Every row comes from one small tree of marks. The marks that hang from a mark follow it in brackets, in alphabetical order. Every link used is in the known rows. Which tree was each row made from?
(in the rows, 128 means zero)
Known rows
dutasu{tubi}: [139 165 144 132 124 101 117  98 119 116 112 107 124 124 100 141 102 132
 109 111 130 137 111 145 128 153 124 168 123 122 125 146 146 125 155 158
 132 135 107 151 147 139 130 133 153 103 140]
gufaz{mene{tubi}}: [155 174 125 164 121 111 127  91 134 138  91  96 155 110 118 144 133 141
 125 125 100 143 123 166 115 162 107 188 124 122 123 145 173 106 132 166
 145 166 112 133 163 153 131 137 158 105 125]
tubi{dutasu{gufaz} mene}: [159 145 130 130  76 131 133  93 100 162 100  81 136 134 134 127 155 127
 146 102  73 106 161 158 117 139  99 164 102 119 181 149 170  95 140 145
 131 146 158 150 150 126 140 142 116 107 108]
neronud{tutip{nuduf{sigo}}}: [159 162 129 107 116 108 124 134 149 137 119 146 109  99 137 176 168 168
 115  74 114 100  94 101 115 151  79 165 132 119 126 147 142 151 141 190
 109 150 140 198 147  91 116 147 150 135 114]
neronud{tutip}: [130 147 124 119 115 111 112 128 124 151 115 150 125 116 111 158 143 155
 114 101 136 110 115 123 120 157 103 167 129 119 146 130 132 128 125 149
 127 136 130 152 140 128 118 140 155 147 117]
sebi{doto}: [119 140 140 115 131  96 153  84 115 138 126 132 118 134 103 179 135 146
 135  98 137 134 126 160  99 149 110 177 140 113 137 138 126 112 138 148
 152 153 115 152 143 145 109 122 145 118 129]
mene{neti tubi{doto dutasu} tudutog vumutu}: [184 139 131 173 160  85 147  43  98 168  34  75 148 113 111 118 166 162
  98 195  48 217 150 177 105 173  77 171  94  42 199 191 190 163 128 117
 189 182 128 138 168 138 170 139 149 143 153]
felu{nuduf{sigo tutip{neronud}}}: [145 147 147 102  90  89 116 122 182 132 107 106 103  94 150 176 140 141
 137  62 153 122 104  91 125 185  81 142 142 151 145 161 108 132 123 144
 118 170 136 224 145 117 161 168 147 131 143]
gufaz{mene}: [135 160 124 131 100 123 126  99 124 136 112 111 140 116 121 160 125 125
 120  99 122 114 132 163 111 149 103 191 129 122 121 143 166  95 118 144
 124 145 128 143 155 148 117 133 144 106 116]
tutip{neronud nuduf{felu sigo}}: [152 170 165 115 110  90 150  98 182 137 114 128 134 109 167 130 130 161
 151  50 129 123 102 132 111 152  79 132 151 127 118 157 145 150 150 182
  85 134 147 218 165 101 150 156 161 125 139]
sebi{doto mene{vumutu}}: [137 135 143 102 138  82 156  70  95 140  93 132 141 122 140 158 157 176
 152 113 124 129 134 164  57 157 135 173 145  94 162 135 116 110 121 137
 173 181 105 156 161 137  96 126 140 123 136]
gufaz{mene{tudutog}}: [153 162 130 143 104 125 128  88 116 138 107  98 156 111 121 147 123 123
 115 135 103 140 136 164 122 130  92 185 113 113 133 152 169 114 115 123
 138 146 110 153 162 155 126 130 163 104 117]
sarot{kidem sigo{nuduf}}: [152 153 147 162  91  97 160 115 130 116 163 137 106 142 130 130 174 150
 125  79 147 100 125 187 123 136  87 167 131 108 135 114 138 131 131 147
 100 176 131 199 147 142 105 148 142  78 144]
doto{neronud{tutip{nuduf}}}: [139 167 135 124 120  96 124 120 136 143 132 152 146 115 142 157 150 139
 101  95 111 101 118 121 113 155  59 163 120 131 141 146 147 111 172 163
  96 109 151 171 136 115 148 152 160 166 122]
funik{kidem nisuk}: [173 162 101 137 109  78 118  88 163 105 138 136 109 117 147 135 126 135
 137  95 139 163 113 144 102 171  83 144 152 104 164 173 144  90 141 129
 106 160 129 188 121 140  82 109 117 109 150]
sigo{nuduf{felu tutip{neronud}}}: [144 131 173 126 110 103 134 115 174 148 121 117 169 118 181 145 134 187
 139  74 158 105 124 152 112 164  63 124 130 138 144 152 126 152 144 140
  92 147 148 186 163 155 162 155 134 123 124]
sigo{nuduf{felu tutip}}: [142 119 163 117 117 123 136 127 171 126 124 113 145 131 170 160 136 177
 122  91 153  97 124 144  96 146  72 142 116 126 140 146 135 168 127 133
 102 166 137 178 169 150 140 133 117 109 102]
gufaz{mene{neti tudutog}}: [143 126 141 142 120 118 143  97 118 129  83 106 166 112 133 136 125 116
  95 141 101 150 145 169 118 150  96 185 110  97 156 147 170 128 120 112
 152 163 119 157 144 164 127 128 160 106 121]
sebi{mene{tudutog vumutu}}: [160 146 135 127 120  90 135  75  95 143  86 106 150 120 151 107 146 154
 142 149  98 143 138 145  72 145 122 155 119  88 177 151 145 129 119 113
 164 173  95 166 172 140 111 130 151 126 146]
doto{neronud}: [125 160 142 128 106 100 129  85 123 122 114 120 137 146 121 131 126 112
 124  97 138 134 139 143 115 154  97 170 136 125 141 144 164  91 152 127
 115 117 130 158 148 142 142 126 155 149 157]
tubi{dutasu}: [126 162 115 143 103 115 120 104 120 148 108  94 109 127 111 141 143 128
 136 102 124 127 131 157 106 145 106 155 126 114 153 151 171 122 138 139
 116 142 153 146 168 121 130 134 124 140 133]
tutip{nuduf{felu}}: [131 152 149 124 133 113 148 110 165 132 134 133 130 133 157 129 120 141
 134  90 117 107 108 148  82 134  80 138 128 115 125 157 145 153 160 168
  92 128 144 175 164 120 134 137 135 120 106]
felu{nuduf{tutip{neronud}}}: [125 142 141 113 101  89 117 120 165 151 124 111 115 106 146 166 131 132
 129  86 142 114 110 110 116 186  72 136 132 151 159 162  97 115 150 135
 119 150 140 192 138 139 164 173 138 136 132]
sarot{kidem{neti} sigo{nuduf{felu}}}: [141 124 192 150 110 104 169 129 156 121 152 162 123 162 156 110 161 152
 124  65 153  78 136 192 106 126 119 151 117 108 160  92 137 157 114 115
  79 172 140 203 170 152  94 124 148  91 110]
neronud{tutip{nuduf{felu sigo}}}: [159 154 149 107 127 117 136 137 183 128 113 160 119 102 155 162 153 175
 126  65 126  99  89 109 105 140  81 155 139 114 126 139 138 182 119 181
  89 151 140 209 161  89 127 140 157 132  98]
tubi{bamazu{tudutog} doto dutasu mene}: [110 138 119 146  91 140 114  81 104 175  95  63  60 126  84 157 161 139
 112  76  77 145 161 217 137 159  75 204 111  91 183 202 180  91 116  97
 146 152 191 123 140  96 175 130 113 145  88]
sebi{doto mene{neti}}: [124  99 148  96 153  87 170 112 127 129  84 124 144 131 143 152 158 149
 135  98 138 126 138 168  71 159 148 174 138  96 178 113 111 112 136 122
 175 190 111 159 137 145 100 126 143 134 125]
tubi{bamazu doto{neronud{tutip{nuduf}}} dutasu}: [128 160 125 113 120 108 101 119 128 173 107  95 101  94 107 189 184 153
  93  92  82 129 156 167 134 159  40 188 125 110 173 171 170 115 151 124
  94 111 206 158 141  87 195 162 140 186 101]
dutasu{gufaz tubi{mene}}: [171 150 160 114 100 114 131  88  99 131 104  95 148 128 118 126 114 131
 123 111  79 114 142 149 140 146 115 174 101 127 156 143 145 101 155 166
 149 140 113 157 128 147 137 142 147  68 112]
sarot{kidem sigo}: [137 162 142 146  94  99 146 105 125 113 159 150  87 146 100 120 145 123
 134  79 148 124 124 164 129 145 106 176 137 103 142 109 134 123 127 146
  97 162 125 201 140 134 112 142 164  85 144]
funik{kidem{neti}}: [136 152 133 134 121  85 133  93 145 121 133 158 122 136 142 118 147 125
 125  93 133 123 127 140 111 155 127 151 128 114 160 137 143  95 138 112
 118 153 124 162 151 161  86  95 128 135 124]
tubi{bamazu doto{neronud} dutasu mene}: [117 161 126 119  85 128 112  69 109 158  84  60  96 133 100 152 162 135
 121  79  78 151 192 199 136 154  83 212 128 106 194 192 190  55 127  85
 120 128 189 139 143 102 193 133 134 172 121]
mene{neti tubi{bamazu doto} tudutog}: [141 110 149 145 160  98 135  81 115 153  62  71 124 117  97 130 146 146
  86 162  67 206 155 181 139 175  97 191 114  77 186 170 158 155 146 102
 183 182 121 157 133 145 174 129 166 121 133]
doto{neronud{tutip}}: [135 158 136 121 111 105 110 119 121 140 112 150 146 126 120 151 142 134
 108  98 141 118 133 120 128 159  85 175 134 129 157 129 147 106 135 132
 114 114 133 157 137 133 141 138 173 167 138]
doto{neronud{tutip{nuduf{felu sigo}}}}: [160 165 160 108 118 108 131 129 178 112 106 158 145 109 163 154 146 158
 118  61 133 108 107 106 110 142  64 159 139 123 137 142 158 158 129 166
  80 126 146 213 160  90 151 141 177 154 118]
nuduf{felu sigo tutip{neronud}}: [149 149 169  97 101 105 124 106 188 126  99 125 134 113 155 145 118 170
 150  52 171 140 113 100 124 173  91 144 146 130 135 143 130 157 114 149
  89 150 137 221 165 122 164 144 166 125 135]
sebi{doto mene{neti tubi tudutog vumutu}}: [173 110 154 151 178  64 176  60  99 140  44 111 181 114 147 116 169 180
 129 180  78 188 136 173  62 177 134 165 115  67 201 140 124 153 137 125
 218 222  76 162 160 158 120 127 169 119 144]
mene{tubi{bamazu doto{neronud}} tudutog}: [148 155 153 145 140  93 118  65 114 150  81  60 130 127  89 133 138 134
 101 150  74 207 164 173 150 158  72 197 126 102 174 175 177 114 147 101
 160 146 120 158 149 143 193 130 186 148 149]
sarot{kidem}: [126 161 128 150 104  98 143  91 122 125 149 140  98 143 111 118 140 110
 121  92 150 120 128 160 109 149  95 159 139 109 146 136 145 118 129 138
 116 151 131 167 150 147 117 133 151  99 136]
mene{tubi{doto dutasu} vumutu}: [174 176 117 159 139  93 127  48 102 169  64  79 119 115 101 140 164 172
 126 154  68 185 137 172 100 171  86 177 116  65 163 188 186 132 125 150
 163 165 138 121 181 119 162 147 133 140 150]
dutasu{gufaz tubi{bamazu{tudutog} mene}}: [136 113 168 141  90 124 112  94  81 141 108  82 109 122 100 138 116 121
  97 100  82 117 146 182 162 166  93 179 100 135 165 160 143 122 156 146
 153 143 145 156 117 136 164 126 135  60  85]
sebi{doto mene{tubi{bamazu}}}: [124 130 140 129 149  91 138 106 122 144  88  85 118 115 116 158 163 173
 147 105 110 149 140 184  88 172 152 184 155 126 170 124 116 115 144 140
 171 203 111 161 155 134 126 128 152 122 113]

Write each row's tree
[146 137 134  93 102 109 117 131 178 109 108 107  82 105 140 193 139 134
 125  80 146 113  97  84 112 167  92 161 131 139 141 157 114 150 109 143
 125 188 128 215 154 112 138 142 128 117 121]	felu{nuduf{sigo tutip}}
[161 175 140 111 108  98 124 120 150 123 111 147 130 104 144 168 164 152
 112  74 122 110 113  99 121 154  63 173 133 124 130 144 158 126 149 173
  96 127 144 204 146  92 141 145 168 161 135]	doto{neronud{tutip{nuduf{sigo}}}}
[140 146 148 121 138 116 132 138 165 150 130 162 134 112 150 152 141 163
 119  87 117  90  98 130  97 142  78 142 125 117 136 142 132 168 145 170
  92 128 146 176 154 111 132 146 150 140  88]	neronud{tutip{nuduf{felu}}}
[142 114 133 193 138  95 130  71  90 155  40  76 136 109 118 116 169 161
  96 187  59 202 162 182 105 194 105 157 110  81 212 182 181 182 146 110
 169 186 154 167 168 132 174 127 134 130 139]	mene{neti tubi{bamazu dutasu} tudutog vumutu}
[140 119 170 143  99 125  98 114  82 138 110  79 135  95  92 170 109 106
  82 117 105 122 141 195 167 162  76 188 105 143 127 135 165 143 140 153
 140 137 144 152 134 154 160 136 146  36  77]	dutasu{gufaz{mene} tubi{bamazu{tudutog}}}
[128 144 163 137 104  94 149 111 127 126 152 158  93 166 112 112 153 120
 123  76 145 108 138 156 121 146 139 176 112 104 159  89 136 118 130 121
  94 157 130 192 150 147  94 123 164 107 128]	sarot{kidem{neti} sigo}
[181 146 124 201 132 101 140  60 100 149  31  85 187  91 134 120 162 153
  96 196  52 192 148 188  99 178  87 174  92  71 184 176 200 157 122 128
 171 189 132 142 182 153 154 138 148 115 132]	gufaz{mene{neti tubi{dutasu} tudutog vumutu}}
[128 117 156 142 118 117 128  90 103 122  74  81 129 125 111 120 123 142
  84 128  72 160 161 182 147 170 127 189 102 107 195 175 143 131 155  95
 160 163 129 169 118 139 160 116 158 100 112]	dutasu{tubi{bamazu mene{neti tudutog}}}
[151 158 156 108 119 112 150 108 181 113 118 128 113 120 159 144 131 150
 142  69 126 117 100 127  94 132  87 151 139 112 116 158 155 168 137 183
  93 152 136 208 172  96 128 129 140 114 120]	tutip{nuduf{felu sigo}}
[135 126 136 135 114 105 147  73 100 136  73 133 168 111 148 148 141 137
  95 134 106 133 149 170  90 188 105 191 115  83 148 159 168 122 116 132
 152 164 140 148 148 152 123 127 133 101 137]	gufaz{mene{neti vumutu}}
[151 157 126 165 136 110 108  83 116 173  72  36 101 107  74 143 158 153
 116 155  59 202 153 189 141 150  82 181 116  90 183 182 182 146 135 111
 158 167 144 144 166 124 180 140 152 143 121]	mene{tubi{bamazu doto dutasu} tudutog}
[130 146 148  96 129  84 152  91 123 122 105 113 151 137 136 152 147 139
 150  88 146 127 145 163  80 142 124 180 149 123 164 113 128  71 138 119
 147 156 110 162 149 143 120 127 168 153 139]	sebi{doto{neronud} mene}
[184 151 148 150 113 113 131 100 113 148  93  87 177 107 128 142 134 124
 126 140  80 130 137 159 127 155  89 179 111 132 128 123 170 116 140 185
 153 163 110 143 154 169 133 146 158  64 115]	dutasu{gufaz{mene{tubi}}}
[141 117 141 175 132 115 128 100 120 138  62  76 157 101 119 135 143 135
  86 162  77 174 156 189 131 182 106 195 113 110 169 157 172 147 139 114
 162 186 127 161 142 161 157 129 164  97 113]	gufaz{mene{neti tubi{bamazu} tudutog}}
[183 103 163 130 117 106 152  70  71 151  70 115 204 104 155 132 139 118
  92 182  68 147 167 160 109 158  75 173  92  85 170 147 171 154 123 126
 171 160 122 164 146 176 135 133 151  58 127]	dutasu{gufaz{mene{neti tudutog vumutu}}}
[140 123 137  98 108 123 111 105  93 178 101  56  98 114  91 171 157 126
 121 113  87 141 172 173 142 143  76 180 123 112 175 146 171 129 130 124
 133 141 181 154 145 125 171 150 116 105 110]	tubi{bamazu doto dutasu{gufaz}}
[153 112 145 126 139  86 150  81  99 136  64 112 166 125 164  95 151 145
 122 157  97 152 147 152  68 164 131 155 111  71 197 145 145 144 128 101
 178 185 104 169 157 146 116 128 148 125 147]	sebi{mene{neti tudutog vumutu}}
[128 144 167 112 110 101 124 104 175 145 115 129 148 125 150 133 106 157
 143  77 162 134 123 124 115 173  85 134 133 128 147 141 122 143 139 137
  92 133 141 189 156 147 169 150 158 131 123]	nuduf{felu tutip{neronud}}
[191 151 166  97 113 101 135  35  65 157  84  92 153 116 113 136 128 160
 115 139  42 145 153 162 135 157  89 198  93  78 165 178 152 104 132 155
 178 146 119 136 134 142 154 146 146  68 125]	dutasu{gufaz tubi{doto mene{vumutu}}}
[177 159 179  90 124  90 122  72  97 128 103  85 162 124  97 146 105 109
 105 127 101 155 150 146 162 138  73 186 113 111 144 136 161 105 157 143
 148 109 115 148 134 154 173 147 176  98 145]	dutasu{gufaz tubi{doto{neronud}}}
[130 145 146 109 129  92 136 103 114 137 114 164 147 123 105 188 152 154
 114  93 144 131 134 135 115 156  85 188 145 123 154 122 127 103 131 132
 136 130 127 158 132 141 130 130 178 162 130]	sebi{doto{neronud{tutip}}}
[130  93 146 145 160  96 134 108 126 158  57  69 105 116 116 126 160 142
 100 116  95 166 144 203 113 193 117 189 120  79 186 151 145 134 140 109
 196 201 134 134 137 128 163 131 140 132 109]	sebi{mene{neti tubi{bamazu{tudutog} doto}}}
[153 177 146 120 100  83 143  91 154 146 121 119 124 104 157 143 149 151
 141  63 118 124 113 124 120 164  78 148 145 127 113 164 149 118 171 188
 102 138 146 206 148 104 140 159 155 130 158]	tutip{neronud nuduf{sigo}}
[154 123 174 118 111 124 101  96  85 152 104  64 125  87  78 184 111 113
  75 117  86 139 155 205 177 159  59 211 104 116 131 149 165 129 125 140
 160 136 142 132 128 152 174 142 150  44  75]	dutasu{gufaz{mene} tubi{bamazu{tudutog} doto}}
[154 129 151 121  97 116 132 132 146 124 139 114 127 130 143 176 160 179
 123  92 139 104 124 143 124 148  86 170 104 122 131 122 123 141 145 148
 100 174 125 201 148 140 128 148 124 101 133]	sarot{sigo{nuduf{tutip}}}
[144 111 195 134 110 112 156 138 175 116 154 156 124 156 166 135 162 167
 117  68 167  81 138 163 107 138  98 152  98 115 166  92 122 171 113 111
  67 185 145 217 172 155 117 126 140  88  93]	sarot{kidem{neti} sigo{nuduf{felu tutip}}}
[132 105 147 117 124 110 146  43  77 163  60  95 122 122 121 132 162 162
  90 145  44 182 186 193 119 178  93 210 112  55 212 208 160 119 115  72
 184 171 148 156 123 131 166 119 142 124 130]	tubi{bamazu doto mene{neti tudutog vumutu}}
[141 130 168 152 100  96 160 121 126 130 157 146 112 159 140 125 178 145
 114  77 145  81 142 185 118 138 121 166 109 113 153  95 140 126 134 124
  95 177 138 191 154 152  86 128 142  94 130]	sarot{kidem{neti} sigo{nuduf}}
[111 155 127 116 106 112 105  88 112 152  95  65  96 124  88 164 152 125
 112  93 108 163 177 186 137 156  77 194 138 108 173 167 189  93 132  92
 113 121 186 145 153 115 188 137 135 168 137]	tubi{bamazu doto{neronud} dutasu}
[146 169 110 120 102 129 132  72 116 163  90  74  99 130 104 147 159 152
 135  86  73 142 154 181 116 139  96 198 110  83 176 185 177  73 115 117
 141 150 159 122 152 110 151 141 125 153 114]	tubi{doto dutasu mene}
[184 161 174  92 107 104 129  55  94 130  94  80 163 129 109 131 117 122
 114 112  68 143 165 159 160 140  78 204 100 108 163 156 162  63 151 134
 155 118 120 138 123 148 179 144 173  98 130]	dutasu{gufaz tubi{doto{neronud} mene}}
[169 145 134 103 111 114 126  93 101 174 101  71 122 119 103 155 147 123
 130 120  87 140 153 158 129 129  70 169 109  97 162 139 174 120 129 139
 139 140 155 139 155 133 154 155 125 110 122]	tubi{doto dutasu{gufaz}}
[190 140 146 159 156  93 151  38  97 156  42  93 183  95 124 133 150 158
  88 195  44 206 156 188 113 175  76 205  98  47 165 186 184 136 112 121
 203 186 104 130 157 160 156 138 171 102 138]	gufaz{mene{neti tubi{doto} tudutog vumutu}}
[139 157 155 120 132 110 129 125 165 136 126 164 157 120 157 142 135 149
 113  88 126  98 115 127 102 142  55 149 128 126 146 142 148 143 153 153
  78 103 155 181 153 113 158 145 167 162 104]	doto{neronud{tutip{nuduf{felu}}}}
[158 177 145 136 139  87 132  60 129 140  90  93 142 135 104 130 136 135
 118 127  97 179 141 158 127 161  77 193 130  99 147 160 176  89 151 137
 154 139 112 135 149 141 171 139 176 153 164]	mene{tubi{doto{neronud}}}
[167 171 145 114 120  98 127  30  85 143  81 103 128 123 104 141 130 171
 113 121  63 157 140 173 124 164 104 211 105  65 155 202 154  90 123 137
 171 150 116 126 141 129 152 134 150 108 138]	dutasu{tubi{doto mene{vumutu}}}
[164 188 129 157 131  93 124  65 128 151  71  64 131 128  96 135 152 137
 126 127  90 185 146 172 126 155  75 182 121  94 166 168 198  94 145 131
 141 141 139 124 170 126 181 148 156 169 153]	mene{tubi{doto{neronud} dutasu}}
[152 138 134 165 136 107 146  99 134 132  65 109 169 113 135 136 137 137
 100 136  97 147 131 173 111 183 114 189 117 103 143 141 170 121 138 151
 158 180 117 137 148 161 133 135 153 104 126]	gufaz{mene{neti tubi}}
[168 122 140 158 157  88 152 105 136 132  57  84 165 125 151  82 149 143
 123 158  90 164 130 153  86 160 141 153 110  92 191 130 141 142 151 121
 185 202  83 161 157 153 128 135 166 135 140]	sebi{mene{neti tubi tudutog}}
[139 135 118 122 115 123 148  79 120 158  65  85 115 134 117 139 166 143
 115  97  73 148 162 187 113 157 102 199 102  67 196 182 175  82 123 103
 153 163 168 123 138 116 156 137 122 154 117]	tubi{doto dutasu mene{neti}}
